Known rows, with every step that occurs:
dumo, busok: [-0.96 -0.38  3.30 -0.64  0.78  0.11  1.27 -2.22  0.20  0.18  2.30  2.16
  5.36 -1.06  0.63 -3.71  1.77 -1.63  0.14  3.14  0.98 -4.94 -5.01  0.90
 -1.86]
dumo, gume, debok, sekerin, fipifu, busok: [ 0.90 -3.17  1.50  4.98 -0.30 -0.07  1.50  1.92 -0.32  0.12  2.24  4.19
 -1.71 -0.38  0.33 -1.59 -1.36  0.21  2.06 -0.08 -0.37 -6.06  4.55 -1.58
 -0.48]
debok, sekerin, fipifu, gume, dumo: [-1.09 -2.16 -0.90  0.68  0.73 -0.77 -3.73  4.04  0.70 -1.92 -0.44  1.30
  1.15  1.65 -1.04  0.61  0.18  1.92  1.41 -3.63 -1.15  2.07  5.21  0.66
  1.90]
gume, debok, sekerin, fipifu: [ 4.51 -3.50 -0.08  0.27 -0.34  1.14  0.28  2.40 -0.65 -1.61 -1.55  1.23
 -2.57 -1.58 -1.78  6.56 -0.87  0.17  4.82 -4.72 -0.97  0.38  5.62 -6.85
  3.06]
pena, busok, fipifu, sekerin: [ 4.02 -3.05  2.67  4.52  0.54 -0.42  4.13 -1.24 -0.09  1.92  3.33 -2.31
  1.36  3.82 -0.70 -1.71 -0.26 -0.51  3.60 -2.89  2.54  0.06  0.03  0.40
 -2.05]
nefa, pena, busok, fipifu, gume: [-3.11 -0.98 -0.34 -0.75  0.79  0.62  0.35  1.01  1.64  1.23 -0.83 -1.83
 -0.34 -1.10  0.79 -3.34  0.82  0.93 -1.39  1.98  0.57 -0.40 -3.51 -1.38
 -4.01]
debok, gume, dumo, busok, fipifu, sekerin: [ 3.84 -3.59  3.22  7.33  1.16 -1.26  1.80  1.17 -0.03  2.44  4.36 -0.08
  1.40  4.15 -0.23 -2.60  0.80 -0.45  3.36 -1.36  0.97 -0.07  0.67  2.79
 -1.18]
fipifu, busok, pena, nefa: [-1.40  3.01 -2.48  0.82 -0.88  2.16 -2.25 -2.83 -0.27 -0.82 -1.55  0.75
 -4.58  0.28  2.60  1.54 -2.14 -1.68 -6.83 -1.86 -0.23 -2.77 -2.75  1.00
  2.78]
gume, fipifu: [ 1.23  1.45  0.36 -3.33 -0.23 -0.52  0.37 -0.85 -0.63 -3.02 -2.15  0.83
  0.40 -0.47 -2.00  2.82  1.46  1.34  2.79 -1.81 -0.36  1.00  5.00 -0.26
 -1.69]
debok, sekerin: [-1.63 -7.67  3.30  0.66 -1.39 -0.37  2.94 -1.63  0.14  1.71  1.82 -1.28
  2.96  2.10 -1.29  2.82  0.84 -1.28  2.82 -6.24 -0.63  1.92  0.74 -5.52
  3.88]
nefa, pena, busok, fipifu, gume, debok: [-1.23  2.12 -0.44  2.43 -2.00  0.11 -2.12  0.46  0.60  0.83 -1.21 -0.04
 -5.22 -0.87  0.33  4.08  3.62 -0.98 -3.59 -3.78  1.85  0.14 -4.05 -1.52
  2.15]
debok, gume, dumo, busok, pena: [-1.35  4.49 -2.25 -4.50  2.58  0.44 -1.49  0.31 -1.18 -1.17 -0.18 -1.42
  3.93 -2.16  0.04 -3.23 -1.65 -0.39 -3.78  6.64 -0.37  1.18 -2.64  4.47
  2.37]
busok, fipifu: [ 2.42 -0.79  0.77 -4.99 -1.78  0.79 -0.14 -0.71  1.88 -0.54 -2.66 -4.04
 -0.26 -0.89 -0.75  0.52  0.96  0.40  1.68  0.17  0.59 -0.64 -1.15 -1.83
 -2.18]
debok, sekerin, fipifu, gume, dumo, busok, pena: [-1.02  3.12 -4.05 -4.39  2.65  0.84 -0.61  1.75 -1.70 -0.89  1.20 -0.38
  4.72 -2.21 -0.21 -2.70 -3.69  0.41 -1.37  7.25 -1.88  3.31 -1.47  5.50
  2.04]
nefa, pena: [-2.93 -1.60 -0.53 -2.22  0.85  0.57 -0.28 -0.12  2.16  0.85 -1.93 -0.12
  0.93 -0.91 -0.35  2.83  3.92 -0.67 -1.08 -4.39 -0.09  2.46 -4.05 -7.81
  1.34]
nefa, pena, busok, fipifu: [-0.02 -0.35  0.90 -1.67  0.98  1.96  2.49 -0.68  0.40 -0.98 -0.44 -2.00
  2.11 -1.94 -1.46 -0.94  2.75 -0.93 -1.40 -1.49  2.91 -3.33 -3.69 -1.67
 -1.30]
fipifu, gume: [-3.03 -1.54  0.22 -2.58 -0.70 -0.86 -1.74 -0.02  2.62  1.63 -2.27 -1.92
 -1.37  0.33  1.77 -2.00 -0.34  1.46  0.35  1.60 -0.97  1.60 -1.43 -3.70
 -3.46]
sekerin, fipifu, gume: [ 0.49 -1.10 -1.67 -3.25  0.78  0.29 -2.12  2.85  2.12 -0.21 -3.78 -0.56
 -2.96 -1.85  1.23 -1.01 -2.42  2.73  3.05  3.24 -1.96  0.93  2.66 -5.21
 -4.75]
sekerin, fipifu, busok, pena: [ 1.63  4.65 -4.23 -6.58  1.59  1.12  0.59  0.76 -0.21 -1.18 -1.17 -2.48
 -1.52 -3.03  0.27 -3.32 -5.48  1.80 -0.63  7.95 -0.85 -0.07  1.11  0.78
 -0.89]
debok, gume, dumo, busok, pena, nefa: [-1.82  2.84 -1.70  2.50  0.81  2.20 -3.94 -1.49 -1.20 -1.67 -1.69  2.20
 -1.99 -0.24  2.24  1.97 -0.34 -2.53 -7.89 -2.00 -0.36 -2.47 -3.00  2.40
  4.47]
gume, fipifu, busok, pena: [-0.26  5.59 -3.55 -5.68  1.03  0.16  1.25 -0.57 -1.04 -1.18  0.04 -1.94
 -0.49 -1.84 -0.28 -3.13 -3.82  1.61 -1.66  6.92 -0.66  1.08  1.07  4.14
 -0.56]

Rows:
[ 0.43  3.19 -3.42  0.44 -0.14  2.71 -2.42 -1.43 -0.51 -1.74 -2.24  1.41
 -5.44 -0.76  2.33  2.02 -3.17 -1.04 -5.52 -1.11 -0.69 -3.06 -0.71  0.29
  2.15]
sekerin, fipifu, busok, pena, nefa
[ 1.53  2.10 -1.12  0.51 -2.26 -0.20 -3.90  1.55  0.87 -0.29 -3.35  0.58
 -7.13 -1.25  0.67  5.47  1.10  0.36 -0.25 -2.69  0.17  0.79  0.65 -3.92
  1.32]
sekerin, fipifu, gume, debok
[-3.56 -0.46  1.96  0.63  2.84  1.47  3.33 -2.15 -0.29 -1.06  0.63  0.60
  4.03 -1.40 -1.09 -1.14  3.60 -1.97 -3.38 -4.34  3.96 -4.15 -4.36 -4.82
  0.71]
nefa, pena, busok
[-0.16  0.91  2.11  2.08 -0.01 -1.07  2.42 -0.44 -0.22 -1.10  2.93  2.88
 -1.56  0.59 -0.56 -3.80  0.41  1.36  1.05  0.98  0.94 -6.00  3.91  2.42
 -3.00]
gume, fipifu, busok
[ 2.22 -2.86  1.18  4.72  0.04 -2.11  1.39 -0.53 -0.95  1.21  0.88  1.93
  3.00  4.23 -0.13  0.94 -0.41  0.45  5.27 -2.41 -1.33  4.56  5.10  1.33
 -2.76]
dumo, gume, fipifu, sekerin
[-0.49  5.30 -4.60 -6.12  2.72  0.90 -1.76  1.58 -1.12 -1.65 -0.32 -0.65
  3.95 -2.89  0.20 -3.35 -3.58  0.85 -1.92  8.64 -1.45  2.42 -1.98  5.67
  0.54]
sekerin, fipifu, gume, dumo, busok, pena
[ 4.04 -2.78  2.31  5.49  0.42 -1.11  2.13  0.30 -0.01  2.16  4.86 -0.08
  2.85  4.40 -0.44 -2.17  0.42 -0.35  4.09 -1.34  1.00  0.83 -0.36  4.29
 -1.30]
gume, dumo, busok, fipifu, sekerin
[-1.72 -5.25  2.50  5.22 -2.38 -0.53  1.50  0.04 -0.76  2.86  3.60  0.94
 -0.28  1.43 -0.50  3.77  2.01 -1.94  0.47 -4.94 -0.43  1.44 -1.90 -0.96
  4.87]
dumo, busok, fipifu, gume, debok, sekerin
[-3.02  0.23  1.99  1.94  1.36 -0.82 -1.63  0.60  0.08 -0.45  3.42  3.71
  5.92  0.56  0.53 -4.87  2.20 -0.58 -1.33  2.19  0.50 -3.52 -3.22  5.71
 -0.54]
fipifu, gume, dumo, busok
[ 1.54  3.53 -3.82 -3.52  0.74  0.93  0.97  1.03 -1.18 -0.49  0.39 -1.53
 -2.49 -2.36 -0.18 -0.65 -4.80  0.83 -0.92  5.04 -0.81  0.77  1.27  1.05
  2.29]
gume, debok, sekerin, fipifu, busok, pena
[ 4.78 -3.55  1.82  2.83 -0.74 -0.97  2.32 -0.55  1.03  2.68  1.99 -2.97
 -0.25  4.24 -0.29 -0.05 -0.53  0.21  5.06 -2.57  0.68  2.83  0.73 -0.65
 -2.01]
busok, fipifu, sekerin
[-0.01  2.19  0.28  1.77 -2.88 -0.44 -2.82  0.22  0.70  1.13 -0.72  0.26
 -4.79 -0.69  0.96  3.01  2.68 -0.79 -2.17 -0.99  0.92 -0.46 -3.99  0.76
  1.02]
dumo, busok, fipifu, gume, debok
[-1.36  0.82  0.66  0.61 -4.02 -0.80 -4.69 -1.83  0.42 -0.03 -4.65  1.42
 -0.67 -0.31  1.24  5.96  3.16 -2.27 -2.51 -4.20  0.12  0.54 -1.52 -2.48
  2.69]
dumo, gume, debok
[-0.77  4.68 -2.72 -7.55  1.54  1.01  0.43 -1.79 -0.76 -0.26 -0.37 -2.46
  4.25 -2.97  0.54 -3.01 -2.88 -0.55 -2.24  8.50 -0.63  1.74 -5.24  3.07
  0.28]
dumo, busok, pena
[-2.91 -5.33  1.81  5.93 -1.54 -0.01  2.23  0.25 -0.90  2.56  3.06  0.62
 -0.68  1.23 -1.12  4.85  2.96 -2.11 -0.94 -7.78  0.52  2.05 -2.02 -3.15
  5.93]
nefa, pena, busok, fipifu, gume, debok, sekerin
[-2.28 -5.60  2.26  4.27 -2.84 -0.96  0.76 -0.43 -0.24  2.70  2.04 -0.01
 -1.59  2.18 -0.52  5.52  1.87 -1.62  0.57 -7.49 -0.49  3.18 -0.31 -4.03
  5.88]
fipifu, gume, debok, sekerin
[-1.28  0.22 -0.20 -2.45 -0.68 -0.81 -1.55 -0.69 -0.95 -2.64 -4.30  2.89
  4.40 -0.85 -0.50  1.93  1.14  0.64  1.96  0.31 -2.23  1.73  5.20  1.01
 -3.28]
dumo, gume, fipifu
[-0.88  4.31 -2.93 -6.11  0.56  0.34  0.80 -1.27  0.13  0.12 -0.15 -3.46
 -0.47 -1.57  0.67 -4.03 -4.02  0.88 -2.49  6.81 -0.13  0.31 -1.69  1.81
  0.02]
fipifu, busok, pena
[-1.90  0.06  1.71  2.64 -0.34 -1.26  1.11 -0.37 -0.44 -0.80  1.42  4.34
  1.24  0.33  0.50 -4.43  0.21  0.90  0.43  2.42 -0.37 -5.44  4.07  3.38
 -4.10]
dumo, gume, fipifu, busok
[ 3.92 -1.98  1.56  4.12  0.35 -1.89  2.69 -0.63 -0.74  0.95  2.36  0.46
  0.26  4.51 -1.18  1.58 -0.16  0.86  5.84 -3.96 -0.01  4.03  4.93  0.44
 -1.66]
gume, fipifu, sekerin
[-1.43  4.94 -3.86 -5.25  0.80  0.02  0.30 -0.49 -1.24 -1.01 -1.01 -0.94
  1.42 -2.00  0.45 -3.54 -4.03  1.21 -2.06  8.02 -1.55  1.39  1.12  4.78
 -1.32]
dumo, gume, fipifu, busok, pena
[ 3.60 -3.14  2.86  6.71  1.44 -2.11  2.21  0.62 -0.77  1.30  1.67  0.58
 -1.82  4.13 -0.90  0.99  0.45  0.78  4.90 -3.95  0.03  2.69  6.57 -1.67
 -1.37]
debok, gume, fipifu, sekerin
[ 0.84 -0.20  2.22  0.43  1.32 -0.83 -0.29  0.99 -0.71 -2.51 -3.17  0.98
 -2.46 -0.99 -1.57  2.01  2.31  1.22  1.40 -1.83 -0.30 -0.89  7.10 -3.26
 -1.27]
debok, gume, fipifu
[-0.31  2.26  0.40  1.71 -2.65 -0.15 -2.20 -0.25  0.47  0.44 -1.46 -0.77
 -5.27 -0.53  0.41  3.45  2.60 -0.78 -2.85 -2.95  2.12 -0.81 -2.87 -0.57
  1.38]
pena, busok, fipifu, gume, debok
[-1.30 -1.33 -0.45 -3.19 -1.10 -0.17 -1.49  1.01  2.64  1.57 -2.36 -3.22
 -1.98 -0.38  1.28 -2.31 -0.42  1.85  0.79  3.08 -1.04  1.46 -1.78 -1.50
 -4.61]
busok, fipifu, gume
[ 1.36  0.30  1.45 -1.33 -0.13  0.59 -0.52  0.51  0.37 -1.31  1.38  0.09
  4.20 -0.61 -0.94 -2.50  2.27 -0.45  0.22  1.90  1.00 -3.54 -2.68  5.26
 -1.24]
gume, dumo, busok, fipifu
